Known rows, with every way that one mark hangs from another:
medata[gopi[tamo] poki]: [-1.29  1.12  0.17 -0.74  2.88  1.01 -0.76 -0.96 -1.09 -1.54  0.24 -4.32
 -0.13 -1.18 -0.51  0.97 -0.73  0.32 -1.01 -2.45 -0.52  0.98 -0.94 -2.89
 -2.90 -1.02  1.80  0.46]
daka[munes[bekib[medata]]]: [-0.64 -2.55  0.39 -3.09 -3.03 -3.98 -0.35  0.44  0.71 -0.19  0.14  7.01
 -2.75  0.66  2.67 -2.58  2.85 -1.39  1.76 -0.17 -0.88 -0.20  0.94  0.38
  4.10  2.01  1.67  1.11]
poki[medata]: [-1.59 -2.85  0.45 -3.09 -0.81 -3.79  0.30  0.62  1.00 -0.08 -1.12  4.14
 -0.22  1.82  4.93 -1.52  1.86  2.56 -1.66 -3.33  0.02 -2.47  0.30  2.49
  1.35  2.29 -1.19  2.82]
daka[munes tamo[palab]]: [-0.49 -0.94 -1.20 -1.43 -4.64 -0.49  2.09 -2.89 -0.61  0.41  2.14  3.58
 -1.18 -1.98  0.29  0.09  1.94  0.23  1.13 -0.96  2.02  1.06  5.68  0.50
  5.92  2.90  1.80 -4.97]
munes[bekib[medata[poki]]]: [-0.48  0.50  1.97 -3.39  0.17 -4.00 -1.47  2.91  1.58 -0.88 -0.73  3.08
 -1.65  1.38  2.98 -2.77  2.36  0.58  0.60 -0.40 -1.58  0.32 -1.63 -0.23
  1.09 -0.86  1.17  2.87]
bekib[medata[gopi] munes]: [ 0.49  0.93  0.82 -3.02 -2.97 -3.33 -0.80 -1.28  0.04 -0.72 -6.39  0.40
 -2.12 -0.56  4.92 -4.02  0.11 -1.91 -1.49  0.67  0.22 -0.03  1.12  1.73
 -3.02  2.89  2.22  2.07]
daka[medata[bekib] munes tamo]: [-3.30 -3.14 -0.95  1.65 -3.71  1.99  3.18 -5.91 -1.30  1.21  1.46  4.52
 -0.52 -1.39 -3.71 -0.81  1.30 -1.47  4.21  1.21  3.37 -0.76  4.40 -3.49
  3.55  3.90  1.99 -4.47]
medata[daka[munes[bekib] tamo[palab]] gopi poki]: [ 1.74  2.67  2.23  3.43  2.43  2.14 -2.30  0.56 -0.32  0.50  2.36 -5.14
  0.53 -0.50 -5.66  1.54 -3.72 -0.85  0.66  0.71  2.36  1.56 -1.54 -3.90
  1.77 -2.92  1.64 -4.92]
poki[medata[daka]]: [-0.03 -2.08  1.34 -1.04  1.52 -2.23 -0.74 -0.12  1.59  0.59 -0.90  2.68
  0.95  1.62  3.17 -0.99  0.05  1.40 -1.54 -2.36  0.02 -2.95 -0.51  2.85
  0.35  1.50 -2.36  2.83]
bekib[medata[daka[munes tamo]]]: [-0.21 -1.58  1.71  0.13 -2.24 -1.59  0.39 -4.50  1.53  0.74 -2.53  4.99
 -2.02 -0.87 -0.43 -1.87 -0.45 -1.65  1.44  1.42  0.42 -2.39  2.86  1.51
  0.21  2.47  0.85  0.43]
medata[bekib[munes] gopi[tamo[daka]] poki]: [ 1.41  2.75 -1.27  2.79  2.27  1.19 -0.79  1.22 -1.71  0.79 -1.03 -7.14
  0.60 -0.16 -2.47  1.35 -2.87  0.47 -1.69  1.56 -0.68  2.24 -2.33 -3.90
 -4.79 -2.52  0.00  1.28]
gopi[tamo[daka[medata]]]: [-1.95 -2.50 -3.46 -1.69 -2.58  0.53  2.08 -3.09 -0.59 -1.61  0.49  3.03
 -1.24 -2.43  1.65  0.58  3.80  0.79  1.08 -1.66 -1.33  0.36  4.46 -0.11
  0.77  1.48 -1.67  1.58]
gopi[medata[daka poki] tamo[palab]]: [-1.85  1.61 -1.93 -1.48  0.48  3.52  2.51 -2.66  0.65 -0.98  0.73 -2.25
  0.81  1.60 -0.48  3.64  2.09  0.67  1.98 -1.13 -2.30  0.45  0.33  1.66
 -3.17 -1.19 -0.84 -0.39]
tifi[palab]: [-2.04  1.74 -2.05 -5.58 -2.04 -4.09  1.51 -3.05  0.55 -1.06  0.04  4.45
  0.15 -1.03  5.37 -2.59  2.29  0.28  0.35 -2.63 -1.18  1.89  2.77 -0.17
  1.14  4.39 -0.40 -0.64]
medata[bekib daka[munes] poki]: [ 2.85  2.03  0.89  4.39  3.78 -0.02 -1.99 -0.23  0.65  3.20  1.91 -0.85
  2.04  0.75 -3.47 -0.07 -3.50 -0.93  0.53  1.70  0.81 -1.05 -2.14 -1.40
  0.11 -1.72 -0.76 -0.35]
tamo[daka[munes] gopi]: [ 2.54 -3.14 -5.50  1.03 -4.98 -5.12 -1.43  2.65 -1.14 -0.73  1.30  6.20
 -1.15 -1.83  3.12 -0.15  3.07  0.31 -2.40 -1.22  0.12 -0.76  3.04  4.18
  6.30  0.34 -2.11 -0.24]
medata[bekib poki]: [ 0.78  2.44  0.49  0.71  3.14 -1.56 -0.86  2.10  0.43  1.65  1.28 -1.07
  1.90  0.72  0.42 -1.03 -0.15  1.38 -0.88 -0.37  0.11  0.01 -1.77 -1.09
 -0.33 -1.26 -0.13  1.21]
medata[gopi[tamo]]: [-2.11 -1.39 -0.47 -2.98  1.71  1.31  0.42 -1.28 -1.24 -2.13  0.51 -1.44
 -0.07 -1.95  1.72  0.35  1.87 -0.85 -0.49 -3.21 -1.36  0.91  0.64 -0.91
 -1.77  1.59  0.89  1.09]
poki[medata[gopi]]: [-1.44 -2.55  1.27 -2.07  0.22 -2.63 -0.38  1.81  0.66 -0.80 -1.71  1.03
 -0.21  1.51  3.41 -0.81  0.42  2.03 -2.32 -3.28  0.76 -2.06 -1.34  1.12
  0.29  1.52 -0.54  2.41]
munes[bekib[medata[daka]]]: [ 0.25 -0.55  2.37 -3.14  1.17 -2.69 -1.69  2.15  1.88 -0.71 -0.09  3.88
 -0.76  0.91  2.75 -2.98  2.58 -1.16  0.94 -0.01 -2.14 -0.17 -1.29  1.18
  0.99  0.08 -0.09  3.29]
poki[medata[daka[munes] gopi[tamo]]]: [-0.92 -3.37  0.64  0.63  1.11  0.39  0.05 -1.93 -0.19 -0.23 -0.88  0.52
 -0.38  1.14 -1.11  1.44 -2.09  0.14 -0.49 -1.62 -0.09 -2.30 -1.21  0.24
 -1.36  1.14 -0.80  1.74]
poki[medata[bekib[munes] daka gopi]]: [ 1.32 -0.22  1.82  1.54  3.01 -0.31 -1.16  1.79  0.16  1.47 -2.21 -2.83
  1.85  2.46  0.28 -0.73 -2.81  0.22 -2.08  0.32  0.53 -1.61 -3.80  0.63
 -3.26  0.53 -1.79  2.49]
tamo[daka[medata[bekib gopi]] palab[tifi]]: [ 0.54  0.67 -1.84  1.56 -4.96  2.12  1.50  6.45  0.78 -0.05  1.30  0.70
 -0.49 -1.93  1.46  1.06  0.63  4.40 -0.75  1.59  2.05  1.28  2.42 -0.26
  5.99 -3.15 -3.27 -1.57]
poki[medata[bekib[munes] daka gopi[tamo[palab]]]]: [ 1.38  0.77  0.45  1.30  2.31  1.47  0.46  1.38 -0.46  0.51 -1.40 -4.27
  1.41  2.17 -0.84  1.36 -2.38  1.29 -1.39  0.95 -0.56 -0.02 -3.19  1.33
 -3.99 -0.41 -1.62  1.89]
poki[medata[daka[munes[bekib]] gopi]]: [ 0.11 -2.87  2.08  0.34  1.51 -1.57 -1.62  1.64  0.60  0.19  0.10  1.14
  0.05  2.30  0.02 -0.11 -1.63 -0.05 -0.61 -1.54  0.50 -2.14 -3.04  0.05
  1.20  0.47 -1.05  1.41]

Rows:
[ 0.42 -0.05 -0.89 -2.06 -3.77 -2.08  0.31 -1.89 -0.33 -1.08 -6.27 -0.02
 -3.06 -1.07  3.15 -1.92 -0.07 -1.17 -1.17  1.37 -1.37  0.67  1.89  0.95
 -4.17  2.04  1.06  3.12] -> bekib[medata[gopi[tamo[daka]]] munes]
[ 0.32 -0.66 -1.60  1.61 -1.14  2.95  1.87  4.22 -1.01  0.17  2.56 -1.45
 -0.40 -1.07 -2.07  2.89 -0.71  2.19 -0.56  1.35 -0.94  2.00 -0.19 -1.73
  1.42 -2.47 -1.58  0.09] -> medata[bekib gopi[tamo[daka[munes] palab[tifi]]]]
[-0.05 -0.79  0.65 -0.33  1.59  0.86  0.31  0.46  0.58 -1.13 -0.78 -1.80
  0.34  1.06  0.43  1.72 -0.78  2.00 -1.38 -2.05 -0.33 -1.13 -1.55  2.05
 -1.54 -0.11 -1.85  1.68] -> poki[medata[daka gopi[tamo[palab]]]]
[ 2.51 -0.58 -4.63 -0.41 -5.77 -2.14 -0.25  8.37 -0.08 -1.16  2.92  3.84
 -0.32 -2.46  5.73  0.99  3.02  4.75 -4.05 -0.27 -0.01  1.28  3.25  5.24
  8.18 -3.62 -3.39 -1.06] -> tamo[daka gopi palab[tifi]]
[-2.80 -1.18 -1.44  1.25  2.14  3.93  2.74 -4.27 -0.28  1.20  1.61 -0.61
  1.01  2.77 -4.35  3.49  0.11 -1.60  3.37  0.87 -2.54 -1.19 -1.73 -1.56
 -4.81 -0.34 -0.40  0.89] -> gopi[medata[bekib daka[munes] poki] tamo]
[ 0.29  1.86  3.61  2.03  1.30 -0.25 -1.25 -2.31  1.61 -0.06 -3.96 -2.00
 -1.03 -0.81 -2.47 -0.97 -3.13 -0.33 -0.27  1.24  1.29 -1.66 -0.75 -0.97
 -3.34 -0.91  1.30  0.33] -> bekib[medata[daka[tamo] gopi poki]]
[-0.48  1.91  0.34  1.67  4.66  2.16 -0.15  1.09 -1.16 -0.11  1.03 -5.72
  1.17 -0.10 -3.29  1.70 -1.62  0.84 -0.48 -0.14 -0.85  1.16 -3.62 -3.57
 -4.15 -2.40  0.84  1.13] -> medata[bekib gopi[tamo] poki]
[-2.44 -1.58 -2.46 -2.98 -1.31  3.38  3.25 -2.29 -0.01 -1.27  2.59  1.66
 -0.23  1.96 -0.13  3.21  4.02 -1.49  3.73 -0.72 -3.10  1.04  0.88  1.96
 -0.19  0.82 -0.70 -0.67] -> gopi[medata[daka[munes[bekib]]] tamo[palab]]
[ 2.56  3.35  1.65  3.08  5.83  0.39 -2.09  1.10  1.11  2.47  1.66 -2.74
  3.34  0.65 -1.99 -0.50 -2.33 -0.05 -0.56  0.91  0.13 -0.70 -3.05 -0.67
 -1.78 -2.45 -1.53  1.07] -> medata[bekib daka poki]
[ 2.62  3.50  1.44  2.48  3.13  3.84 -0.62  0.52 -1.14  1.54  0.40 -7.07
  3.04 -0.86 -2.98  0.27 -2.67 -1.88 -0.63  2.34  1.44  2.15 -1.03 -1.19
 -2.45 -0.14  0.06 -2.82] -> medata[bekib[munes] daka[tamo[palab]] gopi]
[-1.91  0.17  0.22 -1.34  1.87  0.47 -0.04 -2.08  1.32  0.58 -0.21  0.21
  1.59  2.17  1.40  0.39  1.12 -1.13  0.76 -1.81 -0.61 -2.17 -0.71  0.67
 -2.18  0.25 -0.84  0.65] -> gopi[medata[daka poki]]
[-0.68 -1.16  0.00 -1.52 -2.44 -1.73  0.77 -0.56  0.86 -1.96 -4.15  1.82
 -3.25 -1.18  1.53 -0.47  1.21  0.53 -0.56 -0.34 -1.48 -0.68  1.08  1.28
 -2.24  0.95 -0.13  3.81] -> bekib[medata[gopi[tamo[daka]]]]
[-1.06  0.06 -3.18 -1.56 -3.49  0.39  2.66  0.25 -1.73 -0.65  1.15  0.33
  1.27  0.32  1.51  0.76  4.13  0.21 -0.23  0.15  0.35  1.74  2.26  3.36
  1.18  1.35  0.93 -3.86] -> daka[tamo[gopi[medata[bekib[munes]]] palab]]
[-1.06  0.91 -2.55 -0.23 -2.27  0.54  2.28  1.04 -0.97 -0.74  1.90 -0.28
  1.30  0.54 -0.39  1.90  3.56  1.79 -0.03 -0.35  0.64  0.91  0.98  2.50
  1.42 -0.81  0.57 -3.82] -> daka[tamo[gopi[medata[bekib poki]] palab]]
[-1.78  0.07 -1.49  0.51 -2.62  1.81  0.39 -0.75 -1.52 -2.03  1.53 -0.51
 -2.13 -0.45 -3.04  0.90  0.71 -0.54  3.54  0.00  2.07  2.00  0.29 -3.81
  2.97 -0.69  2.56 -3.72] -> daka[medata[gopi[tamo[palab]] poki] munes[bekib]]
[-2.58 -0.97  0.63 -3.28 -2.48  1.73  2.42  0.12 -0.12  0.17  3.09  1.94
  0.13 -2.28  2.72 -0.20  1.78  2.57 -0.33 -0.97  1.04  1.45  4.98 -0.46
  4.75  0.61  1.07 -3.43] -> daka[tamo[palab[tifi]]]
[-1.91 -1.62 -2.67  4.61 -3.52  0.79  1.47 -3.84 -2.40  0.48  1.65  2.72
 -0.17 -1.09 -5.45  0.09  0.20 -0.58  2.57  2.14  4.04 -0.63  2.10 -2.44
  3.07  0.63  2.55 -5.59] -> daka[medata[bekib poki] munes tamo[gopi]]
[ 0.99 -1.45  0.68 -1.16  1.87 -0.77 -2.04 -0.30  0.35  0.81  3.12  3.41
  0.83 -0.15  1.11 -1.59  0.80 -2.71  1.20 -0.90 -0.63 -0.41  0.34  0.17
  3.43  1.11 -0.37 -0.21] -> medata[daka[munes[bekib]]]
[ 1.21  1.33  1.60  5.20  3.57  1.69 -0.64 -2.62  0.04  3.59  2.43 -1.58
  1.97  0.23 -6.34  0.72 -3.99 -0.91  1.21  2.31  1.54 -0.81 -0.67 -3.45
 -0.22 -1.20  0.34 -2.41] -> medata[bekib daka[munes tamo] poki]
[ 1.93  2.40  0.31 -1.20 -1.62  0.29 -0.36 -2.25  0.12 -0.99 -5.59 -2.41
 -1.56 -0.99  1.85 -1.46 -1.30 -1.95 -0.39  2.12 -0.79  1.07  0.89  2.71
 -4.92  1.12  0.99  1.42] -> bekib[medata[daka gopi[tamo[palab]]] munes]
[-0.11 -1.65  1.76  1.67  1.79  2.31 -1.04 -3.51 -0.85  0.64  1.15 -1.09
  0.70 -2.09 -3.22  0.18 -2.32 -3.32  0.45 -0.68  2.01 -0.77  1.32 -2.51
  0.72  1.91  1.29 -3.13] -> medata[daka[munes tamo] gopi]
[ 1.05  1.34  0.24  2.42  3.37  0.16 -2.12 -2.12 -0.42  0.52  1.86 -1.94
  2.29 -1.37 -1.90 -0.09 -1.31 -0.50 -1.34 -0.45  1.23 -0.80  0.32 -0.03
 -0.29 -1.53  0.38 -2.24] -> medata[daka[tamo[gopi]] poki]
[-0.20  0.85  2.72 -0.96  2.88 -0.57 -1.85  1.57  0.95 -1.41 -0.60 -1.02
 -1.15  1.03 -0.96 -0.82 -0.02 -0.70  0.96  0.51 -2.18  0.53 -3.47 -1.54
 -2.32 -2.24  1.00  2.73] -> munes[bekib[medata[daka gopi[tamo] poki]]]
[ 0.23  1.11 -2.45  0.88 -1.21  2.05  0.92  6.30  0.01 -0.02  3.18  0.00
  2.29  1.63  1.51  2.37  1.11  2.69 -1.27  1.54 -0.07  0.21 -1.84  3.97
  2.28 -4.55 -1.80 -2.03] -> tamo[gopi[medata[bekib daka poki]] palab[tifi]]
[ 1.85  1.52  1.69 -1.15 -0.72 -1.72 -1.87 -1.83  0.64 -0.02 -6.19 -0.99
 -1.04 -0.43  3.07 -3.53 -1.96 -2.94 -1.16  1.60  0.27 -0.56  0.29  1.88
 -4.13  2.14  1.05  2.02] -> bekib[medata[daka gopi] munes]
[ 0.43  1.25  2.38 -0.67 -2.35  1.29  0.03 -1.42  0.39  0.49 -4.54 -1.74
 -1.17 -1.22  1.40 -2.08 -3.18 -1.12 -0.93  3.26  1.13  0.53  1.88  0.36
 -2.31  0.52  1.74 -0.84] -> bekib[medata[daka[tamo[palab[tifi]]] gopi] munes]
[ 1.30  2.08 -1.45  1.14 -0.52  0.11 -0.93  2.84 -0.77 -1.56  1.40 -3.84
 -1.62 -0.85 -2.10  2.73 -0.73  2.00 -0.47 -0.73 -0.47  2.68 -0.85 -2.54
  1.26 -3.60  0.21 -1.11] -> medata[gopi[tamo[daka[munes[bekib]] palab]] poki]
[ 0.75  1.70  0.57 -1.25 -1.11 -2.17 -0.84  4.77  1.10 -2.10 -0.87 -0.45
 -2.67  0.54  0.47 -0.01  1.52  2.24  0.07  0.49 -1.81  2.06 -1.94 -0.42
  0.48 -3.23  0.13  2.18] -> munes[bekib[medata[gopi[tamo[daka palab]] poki]]]
[ 0.75 -0.95  1.80  3.53  0.81  0.94  0.78  1.16  0.30  1.48  0.08 -1.22
  0.87  1.96 -3.89  1.81 -3.03  1.46 -0.23  0.81  1.84 -1.57 -2.16  0.01
  0.49 -0.02 -1.38 -1.03] -> poki[medata[bekib daka[munes tamo[palab]] gopi]]
[-0.56 -2.42  0.95 -2.40 -2.41 -3.45 -0.78  1.13  0.26 -0.69 -0.25  5.10
 -2.62  0.49  1.56 -2.17  1.73 -1.78  1.56 -0.32 -0.45 -0.09 -0.16 -0.44
  3.33  1.71  1.94  0.77] -> daka[munes[bekib[medata[gopi]]]]
[ 0.88 -0.81  0.33  3.09  4.23  3.99 -0.07 -1.35 -1.31  0.81  2.23 -2.59
  1.48 -0.61 -4.99  2.03 -2.44 -2.83  1.28  1.10 -0.96  0.01 -2.25 -1.92
 -2.54  0.10 -0.52  0.35] -> medata[bekib daka[munes] gopi[tamo]]
[ 2.59  1.75  0.36  0.31  3.83  0.39 -1.55 -0.23 -0.11  2.60  0.51 -1.53
  3.27  0.22  1.56 -2.23 -0.72 -2.45 -0.57  1.46 -0.68  0.30 -0.60  0.81
 -2.06  1.22 -1.31  1.32] -> medata[bekib[munes] daka]
